Each row was made from one walk, in order. Every step used is in the known rows, and no mark comes twice. Write each row's walk.
Known rows
gazop-vofom-lodus-tigi-teso-niku: [-9.2 14.8 -16.3 13.8 40.9 -46.9 52.4 9.0 6.7 11.4 -11.1 -10.0 -18.3 33.9 10.9 12.5 -57.2 16.5 14.7 -12.7 -14.2]
gazop-vofom-vomod-tigi-bifaboz: [16.1 -24.0 -5.1 13.0 43.8 -23.2 27.0 9.4 7.9 -27.5 7.4 -50.8 -17.5 18.8 5.7 -13.0 -47.9 -37.4 -1.3 25.3 22.1]
vofom-lodus-tigi: [1.6 -54.1 5.0 11.4 -11.8 9.9 10.1 5.2 30.1 30.6 -26.0 13.6 -13.8 -11.0 9.0 -13.2 -47.2 28.0 32.6 -49.9 -33.0]
tigi-teso: [-17.2 -33.3 8.1 -2.8 17.0 -1.8 39.0 -13.0 6.2 18.0 36.1 -35.3 12.7 24.7 8.8 33.4 -9.1 14.5 32.6 -36.8 3.1]
gazop-vofom: [8.2 -45.6 0.1 -41.7 -2.9 -31.7 9.9 -20.4 3.1 16.4 30.3 -36.7 22.2 -3.0 -16.3 -6.4 -23.2 -15.8 23.5 0.4 -5.7]
tigi-gazop-vofom: [22.4 -9.9 -11.6 -18.2 -0.6 -63.5 11.5 -22.7 -27.6 21.2 45.0 -35.5 -4.8 15.0 4.6 19.9 -24.7 -18.4 20.2 17.4 -7.3]
tigi-bifaboz-niku: [13.8 -21.3 4.3 5.7 -54.2 -50.4 0.6 -22.8 -4.8 18.6 22.0 -48.1 13.8 28.6 31.5 3.2 12.8 -5.6 14.8 18.9 34.0]
lodus-tigi-bifaboz-niku: [20.8 -16.7 -3.8 15.9 -56.3 -37.9 -4.6 -8.3 0.7 10.1 -7.4 -31.4 1.5 27.0 35.8 -15.6 -17.4 2.3 22.2 1.8 25.3]
teso-vofom-lodus-tigi: [12.1 -37.8 -9.7 13.0 14.5 23.0 18.8 18.0 19.3 22.0 -43.7 25.2 -10.1 -5.4 -4.1 -37.1 -34.1 19.9 14.2 -38.8 -39.1]
vofom-gazop: [21.9 -20.2 -14.9 -29.1 -53.1 -34.6 -1.2 -20.0 -15.8 35.6 -5.6 11.4 -27.2 4.1 14.6 19.2 -36.2 6.9 22.2 -43.5 6.2]
lodus-tigi-bifaboz-vofom-gazop: [27.0 4.4 -35.3 4.0 -32.0 -30.4 4.2 -6.2 -21.0 4.2 -23.8 31.0 -21.0 36.7 2.5 -9.4 -67.0 45.6 -4.1 -13.7 -8.9]
bifaboz-niku: [15.5 -37.2 22.2 -43.0 -63.3 -48.5 -9.8 -21.0 0.0 31.8 3.8 -43.8 6.9 3.3 25.2 -5.7 12.8 -11.2 38.6 -6.0 28.5]
gazop-vofom-lodus-tigi: [3.3 -46.2 -0.7 -2.7 11.8 -14.0 12.9 6.2 26.5 9.3 -14.4 -1.9 -3.6 -14.3 -7.2 -24.5 -54.9 16.5 20.7 -27.4 -44.0]
teso-vofom-lodus-tigi-gazop: [29.3 -2.5 -22.1 36.1 10.8 -17.5 18.2 11.1 -14.6 30.1 -21.7 25.0 -39.9 14.8 21.3 -4.1 -30.7 13.4 12.6 -18.9 -35.5]
vomod-vofom: [22.7 -33.8 12.1 -23.9 10.7 -25.1 -7.4 -1.8 15.9 25.0 27.5 -19.7 5.9 5.2 5.6 -16.9 4.0 23.4 35.0 -0.8 -3.9]
vomod-tigi-bifaboz-vofom: [14.1 -46.6 0.2 -5.0 13.3 -21.0 11.4 -2.8 -3.0 -2.8 9.9 -19.4 2.4 45.6 7.3 -23.1 -32.4 29.3 4.3 38.4 16.8]
gazop-vofom-vomod-tigi-bifaboz-niku: [24.5 -3.3 11.5 -10.3 7.2 -68.5 10.4 7.0 -0.4 -32.5 -0.5 -72.9 -17.9 17.8 26.2 -25.1 -17.1 -47.1 2.8 43.8 40.3]
vofom-vomod-tigi: [20.3 -48.7 18.3 -29.0 14.3 -0.1 12.8 13.7 17.2 1.5 -27.2 -34.6 -39.5 -9.2 14.3 -14.3 -42.8 -38.5 34.5 -22.8 28.0]
vomod-relak: [5.6 -65.5 4.4 -28.9 -51.0 7.7 20.4 -6.9 -19.3 50.1 -9.5 -15.6 19.4 7.3 26.3 -0.9 -10.1 42.1 31.1 -21.2 34.1]
lodus-tigi-gazop-vofom-vomod: [32.3 15.0 -15.0 -9.3 20.5 -31.6 19.9 3.6 -10.4 -3.4 -10.9 -26.5 -35.0 -10.2 -10.3 2.0 -62.4 -43.7 20.4 -21.9 -15.3]
bifaboz-tigi: [19.2 -78.1 15.1 -54.6 -15.8 -8.2 -8.2 -28.7 -9.6 30.7 -9.2 1.8 -3.3 5.4 -1.5 -23.1 -25.6 -9.1 52.6 -8.7 28.8]

Which walk is each row?
[31.1 1.4 -6.4 33.5 19.2 -41.5 1.3 14.1 0.9 26.1 2.1 14.4 -44.0 11.6 34.4 -0.9 -29.3 39.5 27.3 -10.6 -40.0]  vomod-vofom-lodus-tigi-gazop
[-16.4 -23.7 0.9 21.1 62.0 10.3 56.4 9.0 13.5 8.8 7.4 -5.5 7.6 17.4 -4.0 2.6 8.3 23.3 -0.4 -23.7 -35.8]  tigi-teso-vofom-lodus
[18.6 23.3 -35.0 4.2 13.8 -9.5 32.6 13.8 -21.5 -1.7 -34.9 28.7 -32.2 29.7 7.8 -2.8 -45.1 17.6 5.0 -52.2 -10.2]  lodus-tigi-teso-vofom-gazop
[30.7 -4.1 -20.2 -6.6 -2.4 -51.7 5.2 -8.4 -21.9 13.1 14.6 -17.0 -19.3 12.7 8.5 2.1 -53.1 -10.5 26.1 0.2 -15.5]  lodus-tigi-gazop-vofom
[19.6 -16.9 -10.9 33.1 -12.8 -27.8 8.8 -0.2 -5.8 37.6 -7.4 12.1 -42.2 8.4 31.8 17.6 -42.8 22.4 28.5 -30.4 -31.4]  vofom-lodus-tigi-gazop
[4.2 -9.7 -16.0 11.2 42.6 24.6 43.0 15.8 -0.6 0.0 -16.6 -0.3 5.1 29.0 -4.9 -17.3 -23.0 10.3 17.0 -37.2 -9.9]  lodus-tigi-teso-vofom
[36.7 -5.2 5.3 -21.6 24.8 -40.7 14.0 9.0 -22.9 1.3 -12.8 -22.1 -57.4 18.2 20.6 1.1 -43.9 -16.1 21.7 12.7 13.7]  bifaboz-vofom-vomod-tigi-gazop
[-8.8 -41.3 0.8 18.9 16.6 -12.0 26.7 -12.7 13.7 17.1 18.4 -3.7 18.5 23.6 -8.9 -2.4 -14.3 50.9 -9.5 14.5 -34.6]  tigi-bifaboz-vofom-lodus
[4.8 -25.4 0.9 -4.3 64.7 2.2 43.2 21.7 -5.2 -9.7 -2.9 -22.5 -9.4 38.0 14.1 -16.2 -6.3 -3.1 14.1 -1.9 15.6]  vomod-tigi-teso-vofom
[-1.8 -14.4 -8.0 -1.5 44.8 12.9 48.7 1.7 -7.3 8.0 12.7 -18.6 16.1 31.3 -8.2 1.3 8.2 2.7 11.3 -20.9 -3.0]  tigi-teso-vofom
[14.2 -31.9 5.5 -15.3 34.2 -63.3 12.3 -17.2 -18.4 15.4 16.8 -6.0 -21.9 4.7 3.4 -2.5 -29.1 -2.9 18.5 23.8 -25.1]  bifaboz-tigi-gazop-vofom-lodus
[35.2 3.3 -10.6 -26.0 -13.8 -54.1 -12.2 -1.8 -6.4 20.6 5.9 13.4 -30.4 8.6 16.6 -4.7 -18.5 29.9 20.4 -19.3 -4.4]  vomod-vofom-gazop
[26.1 10.3 -8.8 -19.0 22.8 -40.6 25.8 -9.8 -16.0 3.4 16.2 -42.4 -24.9 -8.2 -12.5 18.7 -36.8 -51.0 15.2 -6.5 -8.9]  tigi-gazop-vofom-vomod
[31.6 -26.1 -3.9 -41.3 12.1 -67.2 -0.5 -27.3 -41.0 12.8 23.8 -18.0 -15.2 17.5 -0.5 -5.8 -34.8 -26.3 31.6 31.7 11.6]  bifaboz-tigi-gazop-vofom
[13.5 -30.1 -16.8 8.8 -9.8 0.6 11.9 -7.8 0.8 6.2 -5.0 3.2 16.1 36.3 -9.8 -23.7 -47.1 42.9 7.3 4.7 -9.0]  lodus-tigi-bifaboz-vofom
[-4.2 -17.1 21.1 -23.9 74.2 -1.4 46.9 19.2 9.7 -28.6 -7.6 -39.8 -23.6 23.9 1.9 -2.5 -38.5 2.4 21.5 -14.0 11.2]  bifaboz-vofom-vomod-tigi-teso
[30.5 -33.2 5.4 -25.5 41.2 9.7 22.7 26.3 7.6 -8.3 -44.7 -21.3 -36.6 -3.3 1.7 -38.8 -30.8 -45.7 17.4 -11.1 21.8]  teso-vofom-vomod-tigi
[19.9 -10.4 -7.2 14.7 0.9 -32.0 10.4 0.4 -10.9 27.7 -12.2 20.4 -33.6 16.3 16.2 1.5 -46.0 43.0 19.6 -12.4 -41.2]  bifaboz-vofom-lodus-tigi-gazop
[15.4 -34.1 9.3 11.8 23.3 -7.2 -0.2 20.5 38.3 17.0 -16.9 13.9 -15.1 -7.8 12.4 -34.3 -31.6 47.7 29.8 -28.4 -43.1]  vomod-vofom-lodus-tigi
[-4.6 -13.4 17.0 -18.0 83.2 -18.6 50.5 20.5 11.9 -36.6 8.3 -62.5 -22.5 13.6 5.4 3.6 -42.9 -29.9 20.8 -11.9 12.2]  gazop-vofom-vomod-tigi-teso
